Each row was made from one small tree. The marks that hang from a mark follow it in brackets, in alphabetical order. Every link used is in the known rows. Write each row's tree.
Known rows
navun{keza{mepel} rofat{muber{podat{zude}}}}: -14.8  21.8  -32.5  -27.2  -21.7  -10.6  18.8  4.7  -43.4  -30.2  -4.3  27.6  -2.5  11.8  13.2
rofat{muber{podat{zude}}}: 2.6  -26.5  -11.5  17.2  -25.8  10.4  34.4  -9.2  0.9  -1.0  -6.6  13.5  -13.8  7.7  -5.8
difa{mimo{keza{mepel navun{rofat}} tasar{delo}}}: -85.3  13.5  15.7  -39.7  7.3  -38.7  -28.5  35.0  -22.6  -40.6  5.5  -0.4  15.4  -7.4  8.7
tasar{delo mimo{keza{mepel navun{rofat}}}}: -88.7  7.8  10.6  -41.7  15.6  -49.2  7.3  1.9  -20.4  -20.8  7.1  7.6  5.3  5.6  33.2
mimo{keza{mepel} tasar}: -50.4  -7.6  10.1  -50.6  1.0  -32.1  -22.2  18.5  -18.2  -12.1  -3.4  -6.8  8.8  -8.6  5.6
tasar{delo mimo{keza{mepel}}}: -79.2  -2.6  17.4  -38.3  14.5  -47.1  -1.5  -8.4  -1.3  -11.5  2.6  1.2  -8.6  15.7  28.4
mimo{keza{mepel navun{rofat}} tasar}: -63.3  6.2  0.4  -52.5  2.0  -33.2  -10.8  30.4  -41.0  -22.8  0.4  -0.7  24.3  -20.0  10.7
mimo{keza{mepel}}: -30.3  7.1  -0.8  -39.8  5.0  -19.6  -1.9  3.2  -24.3  -2.2  -10.0  -3.0  3.1  -10.2  3.3
tasar{delo mimo{keza{mepel navun}}}: -88.4  -0.7  19.7  -37.8  15.1  -52.2  9.6  -0.9  -10.6  -16.9  1.5  8.3  0.7  5.2  32.2
difa{mimo{keza{mepel navun} tasar{delo}}}: -83.4  5.4  23.6  -35.5  7.2  -42.1  -26.5  33.3  -13.3  -36.3  0.8  1.6  8.2  -9.0  7.1
mimo{keza{navun} tasar}: -50.5  -16.0  12.2  -32.2  0.8  -22.6  -11.8  33.9  -11.9  -7.5  8.0  -3.5  13.6  -11.9  1.4
navun{keza}: -3.4  15.2  -4.5  -17.1  -2.5  -9.2  -7.5  13.2  -9.6  -11.8  3.3  15.2  -5.7  13.9  7.2
difa{mimo{keza{navun}}}: -40.9  16.1  14.3  -13.6  4.8  -8.7  -10.0  21.1  -11.2  -21.0  -0.7  1.7  9.6  -9.5  -7.1
muber{podat}: 0.4  -16.0  -13.9  8.8  -14.1  -3.6  18.0  -6.5  8.7  2.2  -4.8  11.4  -2.9  -2.0  -5.7
rofat{muber{podat}}: 4.9  -15.2  -12.3  7.0  -24.1  16.2  22.0  -13.9  -8.5  2.4  -7.2  12.0  -8.0  14.0  -9.3
mimo{keza{mepel navun{rofat{muber}}} tasar{delo}}: -83.0  -5.1  -0.1  -54.0  1.8  -42.3  -11.5  29.0  -41.4  -22.0  4.2  0.6  14.0  -2.0  17.1

Which tree is each row?
-28.7  28.9  -14.9  -24.3  -5.1  -11.5  22.9  5.0  -59.7  -23.9  -13.3  16.6  21.6  -16.1  15.3 | keza{mepel navun{rofat{muber}}}
-61.9  -4.6  10.7  -48.6  2.1  -37.2  -9.3  28.7  -29.8  -18.3  -4.5  1.3  16.5  -20.8  10.2 | mimo{keza{mepel navun} tasar}
-0.9  30.4  -24.9  -23.7  -13.0  11.5  -5.4  8.4  -38.8  -18.4  11.1  15.1  0.7  29.5  7.2 | navun{keza rofat{muber}}
-15.7  -2.5  -18.4  10.0  -13.7  3.2  38.2  9.6  -26.0  -13.3  0.9  16.2  12.7  -9.9  4.3 | keza{navun{rofat{muber{podat{zude}}}}}
-29.2  20.9  -21.6  -18.7  -11.6  -12.2  31.3  1.9  -56.3  -23.9  -14.2  21.5  20.6  -15.8  12.6 | keza{mepel navun{rofat{muber{podat}}}}
-17.5  42.9  -23.2  -40.6  -1.5  -18.5  -8.9  12.1  -44.4  -30.5  1.6  16.1  9.3  5.8  18.4 | navun{keza{mepel} rofat}
-31.9  11.1  -19.5  -11.3  -13.7  -17.1  41.2  5.0  -48.7  -26.5  -14.3  22.4  15.6  -22.5  14.9 | keza{mepel navun{rofat{muber{podat{zude}}}}}
-82.2  -13.9  -6.6  -49.1  -5.7  -43.4  -3.3  25.6  -37.6  -21.6  2.1  5.7  12.8  -3.6  13.8 | mimo{keza{mepel navun{rofat{muber{podat}}}} tasar{delo}}
-59.7  -28.1  12.3  -32.6  5.8  -34.1  -29.1  25.3  6.6  -1.9  15.2  -12.9  -3.8  9.9  4.6 | mimo{keza tasar{delo}}
-71.3  -16.7  0.8  -37.0  0.6  -26.4  -13.8  33.2  -23.8  -13.1  16.4  -4.4  11.4  7.3  8.4 | mimo{keza{navun{rofat{muber}}} tasar{delo}}
-79.8  -0.3  10.0  -27.6  14.6  -36.5  4.9  4.5  -5.6  -11.9  15.1  3.8  3.7  13.1  26.9 | tasar{delo mimo{keza{navun{rofat}}}}
-59.2  19.8  5.7  -39.8  0.8  -18.0  16.1  -7.3  -37.8  -18.8  -2.2  10.2  13.0  3.3  21.2 | tasar{mimo{keza{mepel navun{rofat{muber}}}}}
-13.6  6.6  -19.8  1.8  -13.8  6.9  28.4  6.3  -33.5  -11.2  0.7  15.9  17.2  -6.2  2.1 | keza{navun{rofat{muber{podat}}}}
-68.3  -11.3  19.0  -24.7  14.0  -34.8  -3.8  -6.0  12.6  -3.6  12.6  -1.3  -9.2  22.7  20.8 | tasar{delo mimo{keza}}
-62.5  -12.9  -6.9  -40.6  -12.1  -30.8  12.1  25.7  -36.7  -24.3  -2.6  8.1  16.5  -17.9  8.1 | mimo{keza{mepel navun{rofat{muber{podat{zude}}}}} tasar}
-60.7  -4.4  -8.8  -47.9  -11.1  -26.0  1.7  21.4  -44.0  -20.6  -2.4  5.8  20.2  -13.1  6.7 | mimo{keza{mepel navun{rofat{muber{podat}}}} tasar}
-71.5  -26.5  14.9  -33.0  7.4  -39.6  -16.1  35.1  -5.9  -8.2  13.0  -4.8  6.0  -2.0  9.6 | mimo{keza{navun} tasar{delo}}
-51.1  -6.1  -0.8  -35.8  0.2  -18.5  -14.8  34.6  -23.5  -12.9  14.4  -5.8  22.6  -11.0  2.1 | mimo{keza{navun{rofat}} tasar}
-71.7  -25.0  -5.4  -32.0  -7.2  -28.7  -5.4  30.0  -20.3  -11.4  15.1  0.5  10.4  6.7  5.8 | mimo{keza{navun{rofat{muber{podat}}}} tasar{delo}}
